Every row comes from one small tree of marks. Brackets hold a mark, then the marks that hang from it, in the order of their numbers. Every link used is in the known rows. Which tree was each row made from?
Known rows
{q_618 {q_304 q_261 q_717}}: [-1.505 -0.664  0.857  2.014  3.558 -1.511 -0.968  0.730 -2.914  0.054
 -0.859  4.120  0.239 -0.344  3.076 -0.327  1.849 -1.550]
{q_573 {q_618 {q_304 q_717}}}: [-2.171  0.112  0.472  1.971  1.623  1.100  2.847  2.118 -2.510  1.155
  0.690  5.100  1.297  1.453  4.574 -1.158  1.944 -1.545]
{q_618 {q_304 q_717}}: [-1.413 -0.408  0.871  1.341  1.081  0.174  0.751  2.119 -3.088  1.436
 -0.487  4.954  1.397 -0.066  3.105  0.110  2.975 -2.361]
{q_304 q_261 {q_717 q_573}}: [-2.549 -0.624 -0.924  3.061  2.745 -3.274 -3.426  3.400 -1.319  0.217
 -0.007  6.245 -2.574 -1.653  2.703  0.765  1.009 -0.528]
{q_139 {q_261 {q_304 q_618 q_717} q_788}}: [-2.282  1.538  0.774  1.998  0.384 -1.300 -1.509  0.924 -1.626 -1.201
 -2.260  3.226 -1.226 -2.455  0.033  0.896  0.877  0.362]
{q_980 {q_717 {q_304 q_618} q_573}}: [-4.014 -3.291 -0.387 -1.346 -4.159  0.570 -0.986  5.807 -0.442  0.763
 -0.240  8.866 -2.443  0.922  3.974 -1.527  2.247 -1.023]
{q_980 {q_717 q_573}}: [-0.909 -2.002  1.554  1.146 -4.213 -0.428 -0.892  5.143 -2.802  2.492
 -0.827  7.870 -1.036 -0.354  2.654  0.167  1.823 -2.924]
{q_980 {q_717 {q_304 q_261 q_618} q_573}}: [-4.126 -3.587 -0.276 -0.679 -1.590 -1.063 -2.600  4.411 -0.307 -0.567
 -0.693  7.909 -3.570  0.601  4.016 -1.812  1.183 -0.174]
{q_717 {q_304 q_618}}: [-3.071 -1.111 -1.277 -0.514 -4.226 -0.671 -0.984  2.530 -1.354 -0.423
 -0.659  7.181 -0.847  0.356  3.910 -1.639  2.898 -2.195]
{q_621 {q_139 {q_261 {q_304 q_618}}}}: [-1.579  2.439  5.420  1.041 -4.313 -1.088 -1.090  0.208 -2.119 -0.770
 -5.045  3.776 -0.035 -0.887  1.603 -3.109  3.641 -3.040]
{q_139 {q_261 q_304 q_788}}: [ 1.127  2.378  2.278  2.501 -3.851 -1.777 -1.364 -2.573 -2.798 -0.178
 -2.202  3.976  0.415 -2.496 -0.960 -0.153 -0.451 -2.628]
{q_139 {q_261 {q_304 q_618 {q_717 q_573}} q_788}}: [-2.903  0.904 -0.248  1.953  2.131 -2.059 -1.968  2.380 -0.304 -0.728
 -1.065  4.430 -3.155 -2.343  0.109  1.253  0.142  1.291]
{q_261 {q_304 q_717} q_788}: [-0.473  3.124  0.607  2.837 -0.658 -2.460 -2.114  0.202 -3.277  0.329
 -0.746  4.770  0.031 -2.646  0.463  1.389 -0.239 -0.252]
{q_573 q_618 {q_717 {q_304 q_261}}}: [-3.711 -0.170 -0.326  1.388 -1.547  1.200  1.072 -0.258  0.743 -0.519
 -0.561  7.494 -1.147  1.818  5.157 -3.673 -1.244 -1.079]
{q_717 q_573}: [-0.554 -0.545 -0.490  1.850 -2.595 -2.533 -1.325  3.335 -2.449  1.800
 -0.105  7.405 -1.368 -0.776  2.776  0.419  1.795 -3.147]
{q_304 q_261 q_717}: [-1.986  0.010  0.064  3.159  1.180 -2.485 -3.097  1.925 -2.587 -0.257
 -1.136  5.117 -0.616 -1.699  2.586  0.344  1.698 -1.533]
{q_573 {q_618 q_304}}: [-0.238 -0.076  1.109  1.372 -1.328  0.246  3.342  0.609 -3.481  1.339
  0.148  5.297  1.320  1.919  4.507 -1.883  1.624 -3.326]
{q_139 {q_261 q_788}}: [ 0.530 -0.847  0.882  3.553 -3.460 -0.483 -1.507 -0.716 -2.289  0.376
 -1.464  4.403  0.602 -1.915 -0.522  0.677  0.899 -4.709]
{q_304 {q_261 q_788} q_618 {q_717 q_573}}: [-3.267 -1.827 -2.706  3.392  5.250 -4.016 -4.234  4.130 -1.053 -0.826
  0.104  4.813 -4.465 -1.668  2.103  2.465  0.395  0.720]
{q_980 {q_717 {q_573 {q_618 {q_304 q_261}}}}}: [-1.374 -2.536  2.087  1.135  1.234 -0.171  1.773  2.515 -2.351  1.136
  0.148  6.088 -1.319  2.145  4.584 -2.095 -0.167 -1.394]
{q_717 {q_304 {q_261 q_788}} q_573}: [-1.375 -1.478 -1.873  2.497 -0.250 -2.970 -4.236 -0.686 -0.272 -0.670
  1.283  7.176 -2.715 -1.167  1.446 -0.367 -1.480 -1.631]

Write each row's tree
[-2.689 -1.118 -1.851  3.411  3.552 -3.246 -3.828  2.571 -2.267 -1.296
 -1.037  3.649 -2.407 -1.809  1.972  2.009  1.021 -0.308] : {q_304 {q_261 q_788} q_618 q_717}
[-2.723  2.262  4.157  2.895 -0.307 -0.578 -2.498  0.343 -1.073 -1.172
 -3.810  2.774 -0.501 -2.035 -0.080 -0.896  2.297 -1.273] : {q_621 {q_139 {q_261 {q_304 q_618 q_717} q_788}}}
[-1.235 -2.255  2.029  0.542 -1.193  1.495  3.379  3.886 -2.561  2.490
  0.574  6.957 -0.204  2.494  4.635 -1.723  0.912 -2.193] : {q_980 {q_717 {q_573 {q_618 q_304}}}}
[-1.504 -0.515 -0.172  3.944  5.262 -0.863  0.304 -0.648 -2.348 -0.424
  0.893  3.282 -0.111  0.439  2.889 -0.061 -0.821 -0.741] : {q_573 {q_618 {q_304 {q_261 q_788} q_717}}}
[-2.105 -1.030 -2.283  3.044  0.219 -2.058 -1.886 -0.706  0.327 -0.944
  2.474  7.409 -2.777  0.279  2.941 -1.521 -2.558 -0.854] : {q_717 {q_304 {q_261 q_788}} {q_573 q_618}}
[-3.170  0.243 -1.334  2.985  0.762 -0.596  0.481  4.849 -0.972  1.309
  1.616  7.346 -1.518  0.137  4.154  0.035  1.095 -0.551] : {q_304 {q_717 {q_573 q_618}}}
[-0.433 -0.391  1.106  2.055  1.247 -1.372  1.697 -0.803 -3.315  0.005
 -0.302  4.404  0.234  1.590  4.507 -2.251  0.539 -2.517] : {q_573 {q_618 {q_304 q_261}}}
[-0.389  1.433  1.260  1.440 -2.445 -2.213 -1.122 -0.594 -2.529 -1.013
 -2.780  3.456 -1.156 -1.948  0.056  0.030  0.552 -1.409] : {q_139 {q_261 {q_304 q_618} q_788}}
[-1.304 -1.715 -0.808  3.275  6.346 -2.615 -2.291  0.957 -1.734  0.303
  0.904  4.407 -2.011 -0.852  1.565  1.610 -0.469 -0.641] : {q_618 {q_304 {q_261 q_788} {q_717 q_573}}}
[-2.876 -2.458 -3.019  1.411  1.037 -3.449 -3.940  1.305  0.000 -1.476
  0.737  6.574 -4.294 -0.484  2.443 -0.170 -0.511 -0.420] : {q_717 {q_304 {q_261 q_788} q_618} q_573}
[ 0.137 -0.016  4.226  4.349 -4.288  0.243 -2.459 -1.270 -1.759  0.345
 -3.058  3.928  1.352 -1.513 -0.582 -1.043  2.347 -6.301] : {q_621 {q_139 {q_261 q_788}}}
[-1.203  1.672  2.000  0.098 -3.567 -1.870 -0.151  0.823 -2.584 -0.784
 -3.453  4.285 -0.906 -1.270  1.674 -1.387  2.189 -1.412] : {q_139 {q_261 {q_304 q_618}}}
[-2.604  3.269  0.100  2.031  0.493 -1.918  0.708  2.982 -1.508  0.725
  0.867  6.990 -1.671 -0.511  3.702 -0.831 -0.281  1.514] : {q_261 {q_304 {q_717 {q_573 q_618}}}}
[-1.746 -2.944  0.033  1.649 -1.871 -0.972 -3.710  1.108 -0.537  0.026
  0.600  7.710 -2.297 -0.636  1.400 -0.570 -1.477 -1.347] : {q_980 {q_717 {q_304 {q_261 q_788}} q_573}}
[-0.750 -0.948  0.134  3.298  4.631 -1.798 -1.900 -0.630 -2.866 -0.149
 -0.212  3.227 -0.086 -0.954  1.443  1.026  0.168 -1.577] : {q_618 {q_304 {q_261 q_788} q_717}}
[-1.613 -0.419  1.244  0.991 -0.336  2.295  5.130  1.285 -1.890  2.015
 -1.103  5.742  0.658  2.914  5.353 -2.138  0.600 -2.692] : {q_573 {q_618 q_304} q_717}
[-0.037  2.078  0.034  1.284 -2.190 -3.737 -1.437  0.656 -3.942 -0.313
 -1.919  4.364 -1.487 -1.540  1.467  0.811  0.408 -0.792] : {q_261 {q_304 q_618} q_788}
[-2.557 -2.691  0.761  0.335 -2.909 -0.702 -2.865  2.352 -0.562  0.229
 -0.121  8.539 -2.008 -0.052  3.047 -2.086  0.219 -1.400] : {q_980 {q_717 {q_304 q_261} q_573}}
[ 0.821  3.038  5.661  3.411 -4.626 -0.989 -2.283 -3.165 -2.258 -0.178
 -3.783  3.531  1.146 -2.169 -1.053 -1.832  1.015 -4.229] : {q_621 {q_139 {q_261 q_304 q_788}}}
[ 1.211 -1.204  0.652  2.730  1.748 -2.668 -1.455 -2.095 -3.802  0.040
 -0.784  3.390 -0.013 -0.412  1.448  0.343 -0.054 -3.299] : {q_618 {q_304 {q_261 q_788}}}
[-4.325 -1.464 -1.201 -0.890 -3.190  1.410  0.785  3.163  0.181  0.302
 -1.878  7.646 -1.571  1.357  4.738 -2.008  1.917 -1.498] : {q_573 {q_717 {q_304 q_618}}}
[-3.178 -1.427 -1.305  0.166 -1.651 -2.296 -2.672  1.079 -1.246 -1.748
 -1.106  6.241 -2.020  0.064  3.930 -2.008  1.792 -1.402] : {q_717 {q_304 q_261 q_618}}
[-3.573 -0.837 -1.063  2.137  2.491 -2.920 -2.781  3.976 -2.294 -1.066
 -1.767  4.459 -2.144 -1.184  3.573  0.578  2.740 -0.291] : {q_304 q_261 q_618 q_717}
[-0.809  2.453  1.816  2.985 -0.885 -0.929 -1.732 -1.069 -1.837 -0.421
 -1.647  3.855  0.323 -3.026 -0.972  0.592 -0.112 -0.889] : {q_139 {q_261 {q_304 q_717} q_788}}
[-1.190 -0.201 -0.720  4.507  2.242 -2.887 -3.961  0.529 -2.504 -0.468
 -0.472  4.266 -0.907 -2.378  1.023  1.768  0.042 -1.535] : {q_304 {q_261 q_788} q_717}
